Known rows, with every step that occurs:
zuko/fubonuz/rifur: [-0.518,0.114,0.277,-0.227,0.691,0.616,-0.068,2.307,5.264,-0.148,2.326,-0.540,-1.675,-2.161,-0.782,0.811,-0.459,-1.761,1.542,-4.279,1.867]
fubonuz/zuko/moden/rifur/pupi: [0.853,1.679,1.439,1.207,1.033,-1.930,-3.179,2.160,5.532,-2.401,0.269,-2.226,-0.856,-1.950,-2.403,0.843,-0.768,-8.115,-2.237,-2.478,-2.577]
rifur/moden/naleb/fubonuz/zuko: [2.026,4.236,2.337,1.321,0.082,-2.001,-3.848,-0.244,-0.450,-1.575,-0.587,0.227,0.722,2.241,1.203,-0.551,-0.661,-1.225,-1.519,-1.429,-1.948]
kolob/sokal/naleb: [-1.750,0.168,-1.163,-0.107,0.546,-1.018,-2.304,2.107,-1.659,-1.442,-1.865,-1.703,-1.172,-1.465,-0.109,0.023,1.948,-0.211,1.402,-1.631,-2.167]
kolob/sokal/naleb/fubonuz/rifur/pupi: [-2.115,1.774,-1.128,-0.321,1.360,-2.865,-3.769,4.260,3.873,-0.700,0.108,-1.923,-1.346,-0.256,-1.385,0.700,0.180,-1.891,1.090,-6.729,-3.530]
zuko/moden: [0.632,0.604,0.685,0.364,0.966,-0.070,-0.778,1.061,0.934,-1.425,1.390,-0.752,-0.568,-0.828,-1.000,0.226,0.238,-1.229,-1.680,0.653,-0.399]
sokal/naleb: [-2.702,-0.887,-0.010,0.056,0.797,1.384,-0.286,0.738,-1.347,-0.087,0.131,-1.329,0.320,-1.422,-0.075,-0.167,0.846,0.170,0.641,-0.181,-2.082]
rifur/fubonuz/zuko: [-0.287,-0.017,2.158,0.375,1.298,-0.800,-2.007,1.152,4.187,-1.540,1.310,-1.481,-1.521,0.056,-1.942,0.561,-0.910,-2.484,0.015,0.106,0.741]
kolob/sokal/naleb/moden: [-0.336,0.723,-1.872,-0.403,0.088,-1.342,-4.229,3.484,-1.244,-0.607,-0.447,-1.118,-0.652,-1.095,-0.927,-0.671,2.644,1.324,0.174,-0.722,-2.328]
zuko/fubonuz/rifur/moden/naleb/sokal/kolob: [-1.917,0.003,-1.442,1.591,-0.064,0.736,-2.238,3.840,2.862,-1.890,1.295,-0.809,0.575,-1.104,-0.679,0.764,-0.971,-2.862,3.861,-1.857,-0.502]
kolob/sokal/naleb/fubonuz/rifur: [-0.554,1.780,-1.135,-0.716,1.424,-1.781,-3.269,2.147,2.279,-1.478,-0.845,-1.373,-2.367,-0.035,-0.036,0.327,0.826,1.031,1.702,-5.295,-2.549]
moden/naleb/fubonuz/rifur: [1.999,1.757,0.567,0.742,-0.658,-0.084,-1.710,0.201,1.277,-0.259,-0.803,0.269,-1.052,1.087,2.225,-0.362,-0.833,1.250,0.193,-4.432,-1.287]
rifur/moden/naleb: [0.037,1.290,0.372,1.553,-1.828,-0.018,-1.514,1.027,-3.288,-0.810,-0.851,0.166,0.976,-0.119,1.003,-0.188,1.074,-1.517,0.248,0.807,-1.049]
zuko/fubonuz: [-0.945,0.367,1.801,-0.392,0.886,0.783,-0.540,1.987,2.355,-0.351,1.789,-0.589,-0.421,-1.584,-0.404,0.723,-0.325,-1.083,0.443,-1.988,0.760]
fubonuz/rifur/moden/naleb/sokal: [1.254,1.567,-1.879,1.554,-2.099,-0.948,-1.738,1.703,-0.149,-1.032,-0.649,0.926,0.802,1.308,-0.369,-0.341,-0.889,-0.678,1.559,-1.034,0.596]
rifur/fubonuz/zuko/moden/naleb/sokal/kolob: [-0.422,-0.797,1.656,2.276,1.357,0.116,-4.151,3.076,3.504,-3.643,0.366,-2.637,-0.636,-0.482,-2.013,0.346,-1.928,-3.612,0.606,1.916,-2.072]
naleb/moden/rifur/pupi: [0.770,0.675,-0.947,0.368,-1.008,-0.946,-3.831,3.528,3.388,0.438,0.150,-0.867,0.805,-0.713,-1.557,0.399,0.009,-3.739,-0.640,-0.720,-2.264]
kolob/sokal/naleb/fubonuz/zuko/moden: [0.733,3.747,2.039,-0.143,3.374,-2.976,-5.014,1.966,1.841,-3.734,-0.067,-2.179,-2.310,-0.022,-0.938,0.080,0.528,-1.303,-2.162,-3.771,-3.783]
naleb/fubonuz/rifur: [1.127,1.582,0.043,-0.588,0.930,-0.828,-0.702,0.150,3.955,-0.204,0.872,0.254,-1.046,1.803,0.227,0.362,-1.321,1.557,0.371,-3.720,-0.110]

Rows:
[-0.507,-0.234,2.304,0.657,0.845,0.944,-3.337,2.923,4.690,-3.552,0.155,-2.561,-2.550,-1.869,-1.862,2.326,0.446,-4.587,0.466,2.419,-1.570] => zuko/moden/rifur/fubonuz
[-1.270,1.247,0.073,0.101,0.620,-0.131,-0.853,2.991,4.456,-1.019,3.624,-0.301,-1.090,-1.469,-1.868,1.261,0.269,-3.192,1.731,-2.993,1.940] => zuko/fubonuz/rifur/moden
[-2.222,1.795,-0.641,-0.090,1.387,-0.107,-2.006,1.480,1.874,-0.969,2.004,-0.849,-0.093,0.662,-0.718,0.799,0.300,0.140,1.372,-1.628,-1.986] => sokal/naleb/fubonuz/rifur/moden
[2.109,1.644,1.376,0.839,1.090,-1.006,-2.630,0.146,3.861,-3.387,-0.604,-1.736,-1.908,-1.603,-0.892,0.387,-0.199,-5.329,-1.404,-1.164,-1.606] => fubonuz/zuko/moden/rifur
[-0.957,-1.017,1.202,0.359,-0.300,1.224,-2.480,1.743,3.944,-2.224,-0.683,-1.854,-1.917,-1.053,-0.975,1.989,-0.056,-3.182,2.101,1.568,-1.026] => moden/rifur/fubonuz
[-1.226,-0.197,1.028,0.396,0.954,0.723,-5.650,3.176,4.466,-1.715,0.692,-2.952,-1.851,-1.855,-2.212,0.479,0.403,-3.216,0.704,0.813,-2.480] => sokal/naleb/moden/rifur/fubonuz/zuko
[2.212,2.735,2.920,0.877,0.464,0.110,-2.839,1.093,-0.850,-1.938,-0.432,-0.484,-0.259,0.770,1.714,0.081,-0.390,0.513,-2.288,-1.066,-3.008] => zuko/moden/naleb/fubonuz
[2.363,3.680,3.004,-0.003,2.796,-2.338,-2.893,-0.123,3.725,-2.462,1.602,-0.548,-0.958,1.514,-0.712,0.034,-1.366,-0.903,-3.302,-1.801,-1.449] => naleb/fubonuz/zuko/moden
[1.042,1.988,-0.352,1.508,-2.136,-0.673,-2.378,1.672,-3.195,-1.313,-1.380,0.986,2.089,1.884,0.269,-0.285,-0.649,-0.408,0.667,1.452,-0.669] => rifur/moden/naleb/sokal
[-0.534,1.482,0.730,1.269,-1.003,0.716,-1.562,3.362,1.860,-1.200,1.634,-0.453,-0.838,-2.205,0.176,0.531,0.682,-3.321,1.959,-3.895,0.748] => zuko/fubonuz/rifur/moden/naleb
[0.194,1.079,-2.045,-0.207,-0.599,-0.670,-5.423,3.733,0.015,-1.728,-2.297,-1.761,-1.316,-2.108,-0.323,-0.024,2.666,-0.981,1.253,-1.087,-3.769] => kolob/sokal/naleb/moden/rifur
[1.670,0.958,0.075,1.118,-1.950,0.076,-1.531,0.884,-2.388,-0.375,-2.386,0.657,1.510,1.287,1.099,-0.894,-1.308,1.247,0.382,-0.381,-0.682] => moden/naleb/sokal
[-1.539,2.822,-1.550,-0.390,1.253,-2.512,-3.950,2.986,1.561,-2.357,0.245,-0.960,-1.410,0.560,-0.864,0.719,1.585,-0.068,1.957,-3.556,-2.474] => kolob/sokal/naleb/fubonuz/rifur/moden
[0.504,2.670,-0.246,-0.278,0.833,-1.471,-1.734,0.914,3.399,-0.912,2.002,0.512,-0.414,2.205,-0.598,0.786,-0.365,0.014,0.484,-1.594,-0.272] => naleb/fubonuz/rifur/moden
[-0.283,0.805,0.077,0.228,0.650,-1.588,-7.663,4.630,4.364,-3.209,-1.141,-3.357,-3.139,-2.046,-2.632,0.874,1.655,-3.648,1.292,-1.059,-2.584] => kolob/sokal/naleb/moden/rifur/fubonuz/zuko
[-1.151,-0.837,-3.365,1.841,-0.867,0.147,-1.690,1.869,0.694,-1.473,-0.293,-0.368,0.934,0.441,-0.244,-0.114,-0.844,-1.411,3.400,0.255,-1.285] => fubonuz/rifur/moden/naleb/sokal/kolob
[2.637,1.931,2.112,1.726,0.407,-0.680,-2.122,0.353,-0.094,-2.008,-0.510,-0.762,-1.040,-1.401,0.441,-0.948,-0.040,-2.894,-2.514,-1.771,-1.133] => fubonuz/zuko/moden/naleb
[1.388,0.805,1.209,0.377,0.039,-0.832,-5.377,2.322,5.945,-1.788,0.591,-1.923,-2.095,-0.450,-1.895,0.559,-0.352,-3.557,-0.163,0.842,-0.411] => naleb/moden/rifur/fubonuz/zuko
[0.901,3.220,1.764,0.975,-0.765,-0.590,-3.017,0.653,-2.413,-1.269,-0.551,0.443,1.230,2.147,1.687,0.097,-0.102,0.413,-0.527,0.018,-2.435] => rifur/moden/naleb/fubonuz
[2.973,3.530,2.801,0.196,2.208,-1.639,-4.107,-0.191,5.006,-3.260,-0.370,-1.288,-1.664,0.788,0.068,0.608,-1.478,-3.351,-2.342,-1.861,-2.705] => naleb/fubonuz/zuko/moden/rifur
[0.413,0.936,-1.218,1.488,-1.877,-0.349,-1.125,1.210,-0.475,-0.634,-0.104,-0.041,-0.431,-0.718,0.707,-0.199,1.010,-2.147,1.409,-1.766,0.198] => fubonuz/rifur/moden/naleb
[0.250,2.070,0.184,1.231,-1.313,-0.190,-2.076,3.788,1.795,-1.712,1.343,0.252,0.352,-0.188,-0.771,0.478,-0.888,-1.981,1.960,-3.241,1.150] => zuko/fubonuz/rifur/moden/naleb/sokal
[0.957,0.945,3.692,1.944,0.493,-0.146,-3.573,2.325,2.535,-3.000,0.310,-2.015,-1.988,-1.474,-1.086,0.163,-0.150,-3.974,-1.446,-0.137,-0.869] => rifur/fubonuz/zuko/moden/naleb
[0.280,-0.380,0.610,0.111,-0.545,0.566,-4.648,3.366,4.292,-1.458,0.157,-1.531,-1.362,-0.679,-1.648,1.250,0.155,-1.686,0.855,2.483,-0.834] => naleb/moden/rifur/fubonuz
